Every row comes from one small tree of marks. The marks that hang from a mark follow it in brackets, in the order of their numbers. Every link used is in the known rows. Which tree was each row made from?
Known rows:
Q_650{Q_909{Q_414 Q_539 Q_687{Q_737{Q_865}}}}: [ 0.45 -0.92  1.50 -0.35 -0.37 -0.14  0.91 -1.58  1.58  1.98  0.02  3.89
 -0.70  2.12 -0.72  0.18 -0.18 -1.71  1.12 -0.08  0.36  1.21  0.05 -0.13
 -0.21  2.00 -0.42 -0.78 -0.75]
Q_737{Q_687 Q_865}: [-0.43  1.00  0.75 -0.58 -1.23  0.59  0.42 -1.55  0.84  1.88 -0.07  1.84
 -0.48  1.03 -0.87 -0.21  0.12 -1.65  0.80 -0.99  1.28 -0.83 -0.11  0.33
 -0.99  0.33 -0.27 -1.16  0.17]
Q_414{Q_909{Q_539{Q_384} Q_650 Q_687}}: [ 0.58  0.37  1.17  0.42 -1.38 -0.69  0.56 -1.72  1.72  1.57  0.58  3.40
 -1.03  1.87 -0.82 -0.33 -0.24 -0.45  1.95  0.41  0.56  0.78 -0.19 -0.23
  1.36  0.93  0.16 -0.42 -1.00]
Q_687{Q_737{Q_865} Q_909{Q_414 Q_650}}: [ 0.05 -1.03  2.46  0.00 -1.58  0.32  0.36 -1.14  1.87  2.05 -1.06  2.43
 -0.83  2.72  0.18  0.08 -0.28 -1.67  0.26 -0.64 -0.16  1.97 -1.38  0.71
 -1.38  1.89 -0.11 -0.89 -1.05]
Q_737{Q_687{Q_909} Q_865}: [-0.66  0.59  0.92 -0.21 -1.55  0.58  0.49 -1.51  1.14  1.89 -0.20  1.56
 -0.61  1.54 -0.35 -0.03 -0.03 -1.72  0.55 -1.10  1.19 -0.54 -0.53  0.29
 -1.34  0.90 -0.12 -1.59 -0.17]
Q_687{Q_737}: [ 0.09 -0.35  0.79 -0.99 -0.85 -0.53  0.05 -1.61  1.48  1.73 -0.88  0.78
  0.03  1.75  0.59 -0.25 -0.51 -1.03  0.37 -0.47  0.43  2.22 -0.94  0.42
 -0.52 -0.20 -0.19 -0.53 -0.49]
Q_650{Q_909{Q_414 Q_539 Q_687{Q_737}}}: [ 0.48 -1.13  1.32 -0.46 -0.24 -0.45  0.91 -1.68  1.57  1.97  0.08  3.69
 -0.56  2.30 -0.58  0.14 -0.23 -1.58  1.09  0.07  0.34  1.63 -0.01 -0.31
  0.02  1.79 -0.47 -0.65 -0.79]
Q_650{Q_909{Q_414 Q_539}}: [ 0.60 -0.76  1.20  0.20 -0.01 -0.46  0.56 -1.50  1.29  2.43 -0.41  2.99
 -0.18  2.19 -0.34 -0.01 -0.42 -1.61  1.34  0.02  0.30  1.91 -0.02  0.03
 -0.36  1.61 -0.88 -0.39 -1.24]
Q_414{Q_909{Q_687}}: [ 0.29  0.44  0.09  0.31 -1.03 -0.54  0.49 -1.47  1.27  1.73  0.37  1.73
 -0.55  2.05 -0.52 -0.82 -0.36 -0.38  1.54  0.51  0.60  0.63 -0.31 -0.55
  0.80  0.40  0.34 -1.03 -0.28]
Q_909{Q_414 Q_539 Q_650 Q_687}: [ 1.08 -1.38  3.26 -0.28 -1.18  0.03  0.58 -1.52  1.53  1.51  0.74  5.72
 -1.09  2.76 -1.67  0.25  0.60 -1.39  1.51  0.24 -0.35  0.74  0.12 -0.85
  0.87  1.66 -0.24  0.48 -0.32]
Q_539{Q_384 Q_909{Q_650}}: [-0.81  0.84  0.52  0.69 -1.73 -0.15 -0.84 -1.74  1.84  1.64 -0.42  2.07
  0.66  1.81 -1.22  0.07 -1.38 -1.28  1.63  1.12  0.50  2.03 -1.03  1.05
  0.27  0.14 -0.30 -0.14 -0.60]
Q_650{Q_909}: [-0.15  0.03 -0.09  0.59  0.25 -0.81  0.24 -1.38  1.08  2.46 -0.93  1.46
  0.15  1.96 -0.16 -0.18 -1.00 -1.28  1.18  0.18  0.51  1.78 -0.34  0.58
 -0.29  0.62 -0.58 -0.87 -0.66]
Q_414{Q_909{Q_539 Q_650}}: [ 0.82  0.08  1.29  0.50 -1.06 -0.67  0.36 -1.41  1.40  2.11 -0.16  2.77
 -1.09  2.22 -0.27 -0.69 -0.19 -0.55  1.79  0.13  0.29  0.92 -0.18  0.34
  0.77  1.12 -0.07 -0.50 -1.34]
Q_650{Q_909{Q_414 Q_539{Q_384} Q_687{Q_737{Q_865}}}}: [ 0.32 -0.50  1.34 -0.24 -0.54 -0.23  0.90 -1.77  1.79  1.84  0.16  3.71
 -0.40  1.68 -0.75  0.38 -0.40 -1.67  1.21 -0.05  0.65  1.65 -0.14 -0.19
 -0.12  1.77 -0.53 -0.58 -0.94]
Q_539{Q_384 Q_909{Q_414 Q_650 Q_687{Q_737}}}: [-0.59  0.06  1.20  0.01 -2.02  0.22 -0.26 -1.86  2.13  1.26  0.30  3.41
  0.30  2.22 -1.87  0.24 -0.91 -1.55  1.41  1.32  0.29  2.09 -0.99  0.25
  0.39  0.78 -0.12 -0.01 -0.27]
Q_737{Q_687{Q_909{Q_539}} Q_865}: [-0.36  0.37  1.39 -0.39 -1.71  0.59  0.61 -1.66  1.29  1.78  0.01  2.16
 -0.85  1.47 -0.20  0.08  0.17 -1.74  0.65 -1.32  1.19 -0.69 -0.32  0.21
 -1.26  1.27 -0.16 -1.48 -0.47]
Q_737{Q_687{Q_909{Q_539{Q_384}}} Q_865}: [-0.46  0.62  1.26 -0.34 -1.82  0.56  0.59 -1.81  1.40  1.67  0.10  2.07
 -0.67  1.16 -0.22  0.28  0.02 -1.72  0.72 -1.32  1.38 -0.39 -0.45  0.22
 -1.23  1.09 -0.21 -1.34 -0.61]

Which tree is each row?
[ 0.67  0.51  1.11  0.57 -1.23 -0.75  0.35 -1.61  1.60  1.96 -0.05  2.56
 -0.84  1.76 -0.33 -0.44 -0.40 -0.53  1.89  0.15  0.54  1.34 -0.36  0.30
  0.84  0.85 -0.18 -0.28 -1.54]	Q_414{Q_909{Q_539{Q_384} Q_650}}
[ 0.41 -0.98  2.48  0.63 -1.50 -0.27  0.20 -1.55  1.94  1.85 -0.33  2.97
 -0.36  2.57  0.08  0.48 -0.34 -1.36  1.06 -0.25 -0.02  2.38 -1.07 -0.12
 -0.37  1.53 -0.47 -0.11 -1.50]	Q_687{Q_909{Q_414 Q_539{Q_384} Q_650}}
[ 0.57  0.18  1.28 -0.06 -1.46 -0.73  0.72 -1.80  1.92  1.49  0.45  3.21
 -1.17  1.83 -0.54 -0.31 -0.20 -0.47  1.64  0.21  0.59  1.09 -0.36 -0.03
  1.25  0.99  0.24 -0.53 -1.12]	Q_414{Q_909{Q_539{Q_384} Q_650 Q_687{Q_737}}}
[ 0.32 -0.32  1.59 -1.20 -1.56 -0.49  0.44 -2.26  2.11  0.79  0.68  3.01
 -0.28  1.19 -0.09  0.48 -0.21 -0.93  0.95 -0.41  0.85  1.53 -0.43 -0.66
  0.58  0.28  0.04 -0.21 -0.56]	Q_909{Q_539{Q_384} Q_687{Q_737}}
[ 0.52 -1.31  2.10  0.21 -1.38 -0.11  0.23 -1.51  1.67  1.83 -0.23  2.18
 -0.20  2.69  0.57  0.16 -0.17 -1.39  0.79 -0.41  0.06  2.06 -0.88 -0.56
 -0.85  1.53 -0.36 -0.57 -1.25]	Q_687{Q_909{Q_414 Q_539}}
[ 0.50 -0.54  2.12 -1.24 -1.54  0.09  0.48 -1.86  1.80  1.09  0.44  3.56
 -0.88  1.57 -0.22  0.11  0.19 -1.16  0.80 -0.64  0.59  0.30 -0.09 -0.36
  0.13  0.98  0.27 -0.72 -0.19]	Q_909{Q_539 Q_687{Q_737{Q_865}}}
[ 0.04 -0.49  1.93  0.66 -1.45 -0.61  0.01 -1.64  1.96  1.77 -0.55  2.29
 -0.35  2.28  0.47  0.45 -0.66 -1.10  1.03 -0.37  0.23  2.07 -1.10  0.34
 -0.20  1.08 -0.27 -0.47 -1.41]	Q_687{Q_909{Q_539{Q_384} Q_650}}
[ 0.40 -0.74  1.85 -0.88 -1.25  0.50  0.58 -1.45  1.45  1.43  0.38  3.24
 -0.37  2.13 -1.12 -0.07  0.23 -1.48  0.68 -0.05  0.18  1.00 -0.46 -0.84
 -0.34  0.94  0.02 -0.42  0.32]	Q_909{Q_414 Q_687{Q_737{Q_865}}}
[-0.94  0.72  0.82  0.12 -2.12  0.19 -0.45 -1.81  2.12  1.20  0.07  2.95
  0.17  1.72 -1.56  0.23 -1.15 -1.39  1.38  1.03  0.60  1.38 -0.96  0.86
  0.37  0.48  0.15 -0.47 -0.13]	Q_539{Q_384 Q_909{Q_650 Q_687{Q_737{Q_865}}}}
[-0.05 -0.55  2.49 -0.17 -1.95 -0.05  0.28 -1.64  2.34  1.68 -0.91  2.49
 -0.92  1.90  0.74  0.49 -0.53 -1.41  0.45 -1.04  0.36  1.89 -1.32  1.02
 -0.93  1.64 -0.05 -0.87 -1.61]	Q_687{Q_737{Q_865} Q_909{Q_539{Q_384} Q_650}}
[-0.41 -0.03  0.74 -0.57 -1.45 -0.36  0.60 -2.07  1.45  1.53  0.19  1.43
 -0.30  1.66  0.20  0.30 -0.11 -1.38  0.69 -0.85  1.24  0.83 -0.62 -0.32
 -0.50  0.41 -0.38 -0.94 -0.71]	Q_737{Q_687{Q_909{Q_539{Q_384}}}}
[-0.61  0.38  0.84 -0.24 -2.19  0.64 -0.24 -1.88  2.09  1.12  0.47  2.66
  0.59  1.72 -1.55  0.20 -0.90 -1.61  1.24  0.99  0.68  1.76 -0.95 -0.08
 -0.18  0.74 -0.09 -0.39 -0.17]	Q_539{Q_384 Q_909{Q_414 Q_687{Q_737{Q_865}}}}
[ 0.04 -0.98  1.95 -0.32 -1.62  0.40  0.37 -1.31  1.86  1.92 -0.86  1.46
 -0.42  2.38  0.63  0.00 -0.30 -1.64  0.08 -0.82  0.14  2.07 -1.40  0.27
 -1.73  1.63 -0.08 -1.17 -0.99]	Q_687{Q_737{Q_865} Q_909{Q_414}}
[ 0.08 -0.78  0.63 -0.15 -0.01 -0.49  0.77 -1.48  1.38  2.08 -0.19  2.84
 -0.23  2.32 -0.80 -0.06 -0.53 -1.53  0.98  0.39  0.29  1.84 -0.31 -0.21
 -0.11  1.26 -0.40 -0.78 -0.32]	Q_650{Q_909{Q_414 Q_687{Q_737}}}
[ 0.06 -0.43  1.38  0.36 -1.52 -0.51  0.04 -1.76  1.91  1.59 -0.35  1.37
  0.06  1.94  0.93  0.35 -0.69 -1.06  0.87 -0.54  0.53  2.18 -1.07 -0.12
 -0.55  0.80 -0.25 -0.72 -1.34]	Q_687{Q_909{Q_539{Q_384}}}
[ 0.48 -1.38  3.20 -0.32 -1.82  0.35  0.49 -1.36  2.09  1.90 -0.80  3.32
 -1.19  2.65  0.39  0.27  0.00 -1.71  0.39 -0.98 -0.12  1.74 -1.12  0.63
 -1.23  2.40 -0.18 -0.75 -1.50]	Q_687{Q_737{Q_865} Q_909{Q_414 Q_539 Q_650}}
[-0.31 -0.12  0.27 -0.04 -0.10 -0.49  0.60 -1.44  1.40  2.05 -0.46  2.37
 -0.33  1.83 -0.52 -0.04 -0.78 -1.38  0.96  0.09  0.57  1.09 -0.27  0.41
 -0.15  1.01 -0.15 -1.27 -0.18]	Q_650{Q_909{Q_687{Q_737{Q_865}}}}
[ 0.32 -1.02  3.03 -0.18 -1.98  0.27  0.47 -1.55  2.30  1.72 -0.68  3.12
 -0.91  2.20  0.34  0.49 -0.21 -1.72  0.49 -0.88  0.12  2.21 -1.31  0.58
 -1.14  2.12 -0.27 -0.57 -1.70]	Q_687{Q_737{Q_865} Q_909{Q_414 Q_539{Q_384} Q_650}}
[-0.60  0.27  1.39  0.11 -2.16  0.52 -0.28 -1.75  2.10  1.30  0.30  3.62
  0.16  2.06 -1.99  0.23 -0.85 -1.67  1.41  1.16  0.35  1.68 -0.94  0.40
  0.20  1.01 -0.07 -0.14 -0.24]	Q_539{Q_384 Q_909{Q_414 Q_650 Q_687{Q_737{Q_865}}}}
[-0.04 -0.52  1.58 -0.51 -0.92 -0.57  0.29 -1.49  1.58  1.46 -0.16  3.40
 -0.81  2.32 -0.93  0.02 -0.24 -0.96  0.84  0.21  0.00  1.05 -0.59  0.25
  0.80  0.28  0.28 -0.30  0.29]	Q_909{Q_650 Q_687{Q_737}}
[ 0.26  0.34  0.92  0.22 -1.16 -0.39  0.62 -1.31  1.49  1.85  0.03  2.77
 -1.27  2.19 -0.86 -0.72 -0.25 -0.57  1.42  0.31  0.36  0.44 -0.40  0.27
  0.79  0.95  0.44 -0.99 -0.40]	Q_414{Q_909{Q_650 Q_687{Q_737{Q_865}}}}
[-0.35  0.31  1.81 -0.18 -1.69  0.54  0.60 -1.55  1.31  1.89 -0.10  2.86
 -1.17  1.69 -0.52  0.17  0.21 -1.79  0.76 -1.20  0.99 -0.75 -0.31  0.51
 -1.00  1.43 -0.16 -1.29 -0.54]	Q_737{Q_687{Q_909{Q_539 Q_650}} Q_865}
[ 0.56  0.50  0.62  0.11 -1.41 -0.60  0.60 -1.85  1.66  1.43  0.79  2.43
 -0.59  1.57 -0.38 -0.41 -0.27 -0.40  1.77  0.24  0.85  0.89 -0.18 -0.68
  1.01  0.68  0.19 -0.69 -0.93]	Q_414{Q_909{Q_539{Q_384} Q_687}}
[ 0.32 -0.74  1.19 -0.36 -0.41 -0.51  0.91 -1.86  1.80  1.80  0.18  3.49
 -0.26  1.83 -0.59  0.39 -0.46 -1.55  1.21  0.11  0.58  2.07 -0.18 -0.35
  0.09  1.48 -0.58 -0.42 -1.00]	Q_650{Q_909{Q_414 Q_539{Q_384} Q_687{Q_737}}}
[ 0.46 -0.39  1.01  0.33 -0.20 -0.52  0.53 -1.69  1.47  2.25 -0.32  2.82
  0.08  1.75 -0.42  0.24 -0.61 -1.57  1.45  0.03  0.55  2.32 -0.21 -0.03
 -0.26  1.36 -0.99 -0.22 -1.44]	Q_650{Q_909{Q_414 Q_539{Q_384}}}
[ 0.83 -0.99  2.36 -1.27 -1.65 -0.01  0.72 -2.14  2.05  0.93  0.98  3.94
 -0.27  1.64 -0.69  0.51  0.25 -1.32  0.99 -0.22  0.53  1.97 -0.41 -1.29
  0.31  1.00 -0.28  0.26 -0.72]	Q_909{Q_414 Q_539{Q_384} Q_687{Q_737}}
